Known rows, with every step that occurs:
W, E, R, A, N: [ -3.4  16.2  14.3   2.0   5.2  -8.7   6.5  -1.9  -7.9  -1.1   9.6 -16.6
  -1.8   0.6   0.3   8.1  -2.6  -9.6  -5.0 -51.0  48.4  -1.8  -7.4  11.3]
A, N, E, W: [ -8.0   3.1   2.4  -3.7   5.0 -10.9   6.3  -3.8   0.9  -1.8   5.5 -10.8
  -7.3  -8.8  -9.3   9.1  -3.5  -9.3  -9.8 -34.5  21.9 -20.2  -9.6  -7.4]
A, R, E, W: [ -3.1   8.4   6.9  10.0  18.9  -2.9   5.8  -4.7  -1.0  -1.5   6.2  -9.7
 -13.7  -6.0  -0.7   7.4  -1.2   2.4 -16.3 -18.1  13.2 -14.2  -4.0   1.1]
W, E: [  1.8   3.2   1.0  -2.9  -2.1  -0.7   1.6  -2.1   3.6   0.5   5.0  -4.3
   4.1  -1.9   7.3  -7.8   5.0   1.8  -2.9 -10.1  13.3  -9.1   2.6   6.6]
M, N, R, W, E, A: [ -8.0   0.3   4.7   4.5  -0.4  -1.4   1.0  -8.5  -2.9  -7.9   6.1  -9.9
  -9.1  -9.6  -1.9  -4.0  -3.2  -3.1  -9.1 -25.0  32.9 -10.0  -3.9 -20.6]
N, R, E: [  0.8  -2.2   5.7   4.2   7.3   0.3   0.3  -1.8  -8.3  -5.7  -2.0  -2.8
 -10.7  -5.6   0.3   2.9  -1.7   3.1  -3.4  -1.2  11.3   8.7 -11.7  -1.7]
N, E, W, A, R: [ -9.2   8.8   5.5   0.6  22.4 -13.4   5.5  -5.3  -0.5  -4.4  11.6 -14.2
  -9.5 -10.7  -6.3  -0.6  -1.7  15.2 -20.1 -36.6  25.6 -20.9  -3.0  -4.7]
M, E, R, W, A: [ -6.5   9.0   7.5   0.8  12.6  -3.1   0.4 -10.8  -9.5  -2.6   7.6  -9.5
  -9.3   0.0  -0.9 -11.6  -3.0  12.6  -8.7 -25.3  36.6 -13.8   3.9  -7.1]
E, A, N: [ -3.4   2.9   5.2   1.2  -6.3  -6.6   6.1  -2.2  -0.1  -2.0   3.2 -11.3
  -4.8   0.5  -8.1   5.9  -3.5 -12.5  -2.3 -20.8  14.9  -0.3 -11.8   0.7]
A, R: [ -4.6   4.8   5.0   2.7  10.2  -3.4   0.9   2.5  -3.7  -1.4   6.0  -4.8
  -9.6  -5.8  -4.3  -1.8  -1.5   7.3  -3.9 -12.6  10.8   6.6  -0.8  -0.3]
A, N, R, W, E: [-13.3   3.9  12.4   1.5  -0.5  -1.7   2.1  -3.2  -2.1  -6.4  15.1 -15.5
  -8.4  -5.2   3.0  -5.4   0.0   4.1   1.1 -39.3  42.4   5.0 -12.0   0.2]
W, E, A: [  3.5   2.4   1.9  -0.6  -2.6  -2.0   4.5  -7.5   4.7  -2.0   4.2 -10.4
   3.4  -0.4   2.0  -7.5   2.5 -10.5  -8.3 -17.1   7.9  -9.7  -3.4   2.4]
R, W, A, N: [-12.8   9.4  10.4   4.5  -2.5  -3.3   2.1  -2.4  -2.6  -3.3  13.7 -10.6
  -5.8   5.1   3.3  -1.8  -0.7  17.2   1.4 -22.0  38.8  -7.2  -7.4   8.4]
R, A, N, E, W: [ -4.5   9.0   6.9   0.8   6.2  -9.5   6.5  -5.4  -2.8  -2.8   4.5 -11.7
 -12.0  -3.5  -8.8  20.1  -5.2  -5.0 -10.6 -35.3  28.0 -18.4 -12.1  -6.2]
M, A, N, R, W, E: [-20.1   4.3   9.6  -1.0   0.4  -5.2  -1.1  -2.2 -12.5  -5.0   6.1 -13.9
 -11.4  -9.6  -1.7 -10.4  -0.5  10.1  -3.1 -34.8  45.9  -6.0 -10.6  -7.1]
R, E, W: [  1.4   3.3   1.8   7.0   8.6   0.5   4.9  -6.8   1.7  -0.4  -0.9  -3.8
  -4.7   0.8   3.0   9.5  -0.6  -4.1 -12.4  -4.1   2.9 -20.6  -1.7   0.2]
N, E: [ 1.4 -2.4 -0.2 -6.3  4.3 -3.7 -0.1 -2.0 -1.9 -3.6  0.5 -2.2 -6.4 -8.7
 -6.8 -1.9 -0.4 -0.9 -4.2 -1.7  4.9 -6.6 -6.2 -5.6]
W, A, R, E: [ -2.9  11.4  11.0   6.3  13.5  -4.5   3.4  -1.2  -7.9  -4.3   6.9  -8.5
 -12.0  -4.2   3.4  -5.1   2.1  24.4 -11.6 -11.6  29.5  -4.7  -5.4  13.0]
N, E, A, R: [ -2.8   1.6   5.6  -1.4  14.1  -9.4   3.5  -5.8  -4.6  -7.1   6.1 -12.7
 -16.2 -14.0 -15.6  -3.7  -3.6  -6.1 -12.4 -23.6  11.9  -2.3 -12.6  -8.9]
E, R, W: [ -6.4   3.7   9.1   6.6  15.1  -0.2  -0.7  -5.9  -5.9  -3.2   8.3 -10.5
  -4.3   1.4  -3.1  -0.5  -4.9 -10.6  -0.6 -19.8  13.6  -0.5  -1.8  -3.2]
A, N: [ -5.3   4.1   4.4  -0.2  -6.5  -4.9   3.3   3.0  -2.0   0.3   3.7  -5.0
  -3.4  -0.5  -3.1   6.0  -1.6   0.4   2.6 -17.0  21.6   1.6  -7.2   4.0]
E, R: [ -0.9   2.9   5.0   1.1  11.6  -5.5   1.3  -0.7  -5.2  -0.9   3.0  -7.1
   2.1  -1.2  -4.0   1.3  -4.4 -12.1  -3.8 -21.1   8.4   2.1  -0.9  -1.1]

Rows:
[  2.7  11.9  10.3   2.7  12.4  -3.7   2.5  -4.6  -5.2  -1.1   5.9 -11.2
   2.2  -0.2   3.5   2.5  -1.3  -7.8  -7.3 -33.5  27.6  -5.7  -1.5   6.2] | W, E, R, A
[ -6.6  10.6   7.3   2.9  11.5  -6.8   1.7   1.8  -4.2  -2.5   9.2  -7.4
  -5.7  -2.2  -0.1  -6.7   0.5  21.7  -7.3 -21.8  23.5   0.7   0.2   6.8] | W, A, R
[ -6.2   2.3   9.5   3.9  17.6  -3.1   1.4 -10.5  -3.7 -10.0  12.8 -16.0
 -22.0  -9.8 -13.6  -4.2  -4.2  -3.3 -10.1 -24.4  18.4  -5.7 -13.0 -13.2] | N, E, A, R, W
[ -3.5  10.7   9.0   4.1  -3.3  -1.9   2.9   0.9  -7.1  -0.1   2.3  -5.1
  -7.4   4.1  -2.5  14.2  -2.8   2.9   2.1 -18.8  28.5   2.6  -8.8   6.3] | R, A, N
[  2.9  -3.8   0.0  -4.3   4.5  -5.6   2.0  -7.9  -1.4  -6.1   0.5  -7.6
  -7.6  -7.2 -11.6  -1.3  -2.6 -13.3  -8.8 -10.9  -0.7  -7.2 -10.7 -10.2] | N, E, A
[ -7.4   9.5   6.6  -0.2  -5.9  -8.3   4.2   2.4  -2.6  -0.7   6.4  -7.5
   0.3   2.7   1.4   0.2   0.4  14.5  -1.4 -24.0  33.2  -3.5  -6.7  11.4] | W, A, N
[ -7.0  -1.6  -0.5  -0.3  -2.1  -4.8  -1.6   3.9  -9.1  -2.6  -4.3   2.0
  -6.2 -11.6  -5.6   3.7  -5.1   6.8  -3.1  -9.0  19.2   2.6   0.8 -20.4] | M, N, R
[-14.2   9.1   8.3   2.3  11.7  -1.1  -2.3  -4.1 -10.6  -2.5   7.9 -11.4
 -13.7 -10.3   0.9 -16.3   2.7  16.2 -10.3 -21.0  31.5 -15.5   1.7  -4.6] | M, A, R, W, E
[ -4.4   4.5   8.5  -5.5   9.5 -14.2   5.0  -0.9  -9.5  -4.5   5.9 -14.7
  -8.0 -11.1 -14.2   5.0  -6.6 -15.7  -3.7 -40.1  33.0  -3.0 -13.8  -2.6] | A, N, E, R
[ -5.1   6.5   1.5   3.7   7.0  -6.0   4.7  -5.0   5.3   0.6   4.5  -7.4
   4.9   4.4   4.1   1.1  -0.2   9.3 -13.2 -22.9   9.3 -20.5   4.0   1.7] | E, W, A
[ -9.8   5.6   8.9   8.0  12.8   1.5  -0.9  -3.0  -4.1  -3.7  13.1  -8.1
 -15.4  -2.0  -2.7  -4.6  -1.6   9.0  -1.5 -11.4  16.3   4.6  -1.3  -2.1] | A, R, W
[ -1.5   4.5   2.5  -0.9   6.6  -3.3   3.7  -7.7  -4.9  -2.1   1.1  -7.9
 -17.9  -8.8 -11.4  -6.8  -2.8   2.4 -11.3 -19.5  16.7  -2.8  -1.2 -14.3] | M, E, A, R
[ -3.8   4.9   5.9   0.5  11.2   1.1  -0.5 -10.3  -8.7  -1.9   4.4  -7.3
 -12.0  -3.0  -4.8  -6.4  -4.4  -4.6  -3.8 -18.7  21.8  -8.3   2.9 -12.2] | M, E, R, W
[ -3.6   3.3   5.0   2.0   1.0   4.5  -0.1  -6.6   3.8  -2.7  11.0  -7.8
  -1.8   0.9   9.5  -9.2   4.2   2.7  -0.4 -10.0  18.8 -11.3   1.6   1.9] | R, W, E
[ -1.7   6.3   7.2   1.6   8.2  -5.7   5.0  -5.1   1.1  -3.6  11.1 -15.5
  -5.7  -6.5  -2.2  -8.6   1.9  -2.5 -11.8 -30.6  20.1  -2.0  -3.3   2.5] | W, E, A, R
[  0.5  -0.2  -4.1  -6.8  -2.5  -6.2  -0.5   0.3  -7.6  -2.8  -6.9   3.1
  -9.3 -15.6  -8.8   3.2  -2.7   4.2  -7.0   1.1  21.0 -18.1   1.3 -20.0] | M, N, E
[  7.3  -0.1   4.7   6.0   1.5   1.0   4.4  -8.5  -3.1  -4.6  -2.4  -5.1
  -8.0   1.2  -1.5   3.6  -1.0 -10.6  -8.6   2.9   1.4  -4.7 -11.3   1.7] | R, E, A
[-11.2  10.9   5.1   2.9  -0.1 -10.8   7.7  -2.0   2.9   0.7   8.5 -10.9
   2.2   3.4   0.8   7.2  -1.6   7.1  -9.6 -41.5  29.6 -18.1  -3.7   5.8] | E, W, A, N
[ -5.9   3.6   7.5   7.5  14.3  -6.9   5.0  -6.9  -2.6  -5.4   4.3  -9.2
  -5.3  -0.7   4.0   1.9  -1.7  12.5 -16.9 -24.1  20.2 -11.5  -7.8  -0.8] | N, R, E, W, A
[ -1.3   7.6   8.1  -2.3  -0.5  -6.3   3.0  -1.1  -7.8  -4.3   2.7  -8.5
 -14.2  -4.4  -8.4  11.7  -3.4   0.2  -1.9 -21.8  32.8  -4.9 -15.1  -0.2] | R, A, N, E
[ -8.3   8.8  10.3   4.9  11.7   1.4   0.9  -4.1  -0.5  -3.7  17.2 -13.4
 -10.8  -5.0   5.1 -12.2   3.4  10.6  -4.2 -23.0  29.7  -4.9  -0.2   2.4] | A, R, W, E
[ -7.0   6.4  12.9   3.3   0.7  -7.0   5.1   0.3 -11.2  -6.4   4.7 -11.0
 -10.2  -4.7   0.9   2.7  -1.4  16.4  -4.7 -29.6  44.5   4.3 -18.1   9.4] | W, A, N, R, E
[-11.2  13.8  12.0   0.3   5.4  -7.2   3.9  -8.2 -10.0  -2.6  11.1 -15.6
 -12.1  -0.9  -3.7  -6.5  -4.5  10.9  -5.2 -44.2  56.6 -12.0  -3.7  -1.8] | M, E, R, W, A, N
[  0.3   6.1   8.6   6.4  11.8  -0.2   2.2  -0.6  -7.6  -2.9   3.6  -4.7
 -15.9  -7.1  -0.3   0.7   0.4   8.9  -7.3  -3.4  16.4   0.6  -6.4   5.8] | A, R, E
[  0.9   9.3   9.8   6.1  14.2  -3.6   0.6  -3.4  -9.6  -1.7   1.6  -7.7
  -2.2   2.7  -4.8   9.9  -6.1 -10.0  -4.3 -23.1  17.8   4.7  -3.6   1.1] | E, R, A
[ -5.8  -1.9   8.6   4.7   5.7   0.5   1.4 -10.7   1.5  -8.9  11.9 -16.2
  -6.6  -2.9   0.4  -9.5  -1.1  -7.2  -5.8 -28.7  19.5   1.4  -9.8  -7.3] | N, R, W, E, A
[  1.0   0.6   4.3  -5.1  16.4 -10.2   1.6  -3.8  -8.0  -3.9   3.1  -9.1
  -4.1  -9.9 -11.3  -0.5  -5.3 -13.9  -6.9 -24.4  12.6  -3.9  -6.9  -7.1] | N, E, R
[-14.7   3.8   7.2   4.4   6.3  -9.6   4.0  -2.2 -14.5  -2.4  -5.5 -11.6
 -14.8 -10.0  -7.5   9.6  -5.3   1.5 -14.6 -28.8  30.0 -15.6 -13.6 -10.2] | M, A, N, R, E, W
[ -1.6  -0.9   2.3   3.1  -0.4  -2.2  -0.2   1.5 -13.3  -4.5  -7.0   2.4
 -13.6 -13.6  -2.4   5.8  -4.1   7.5  -6.6   4.4  26.5  -2.9  -5.2 -14.4] | M, N, R, E
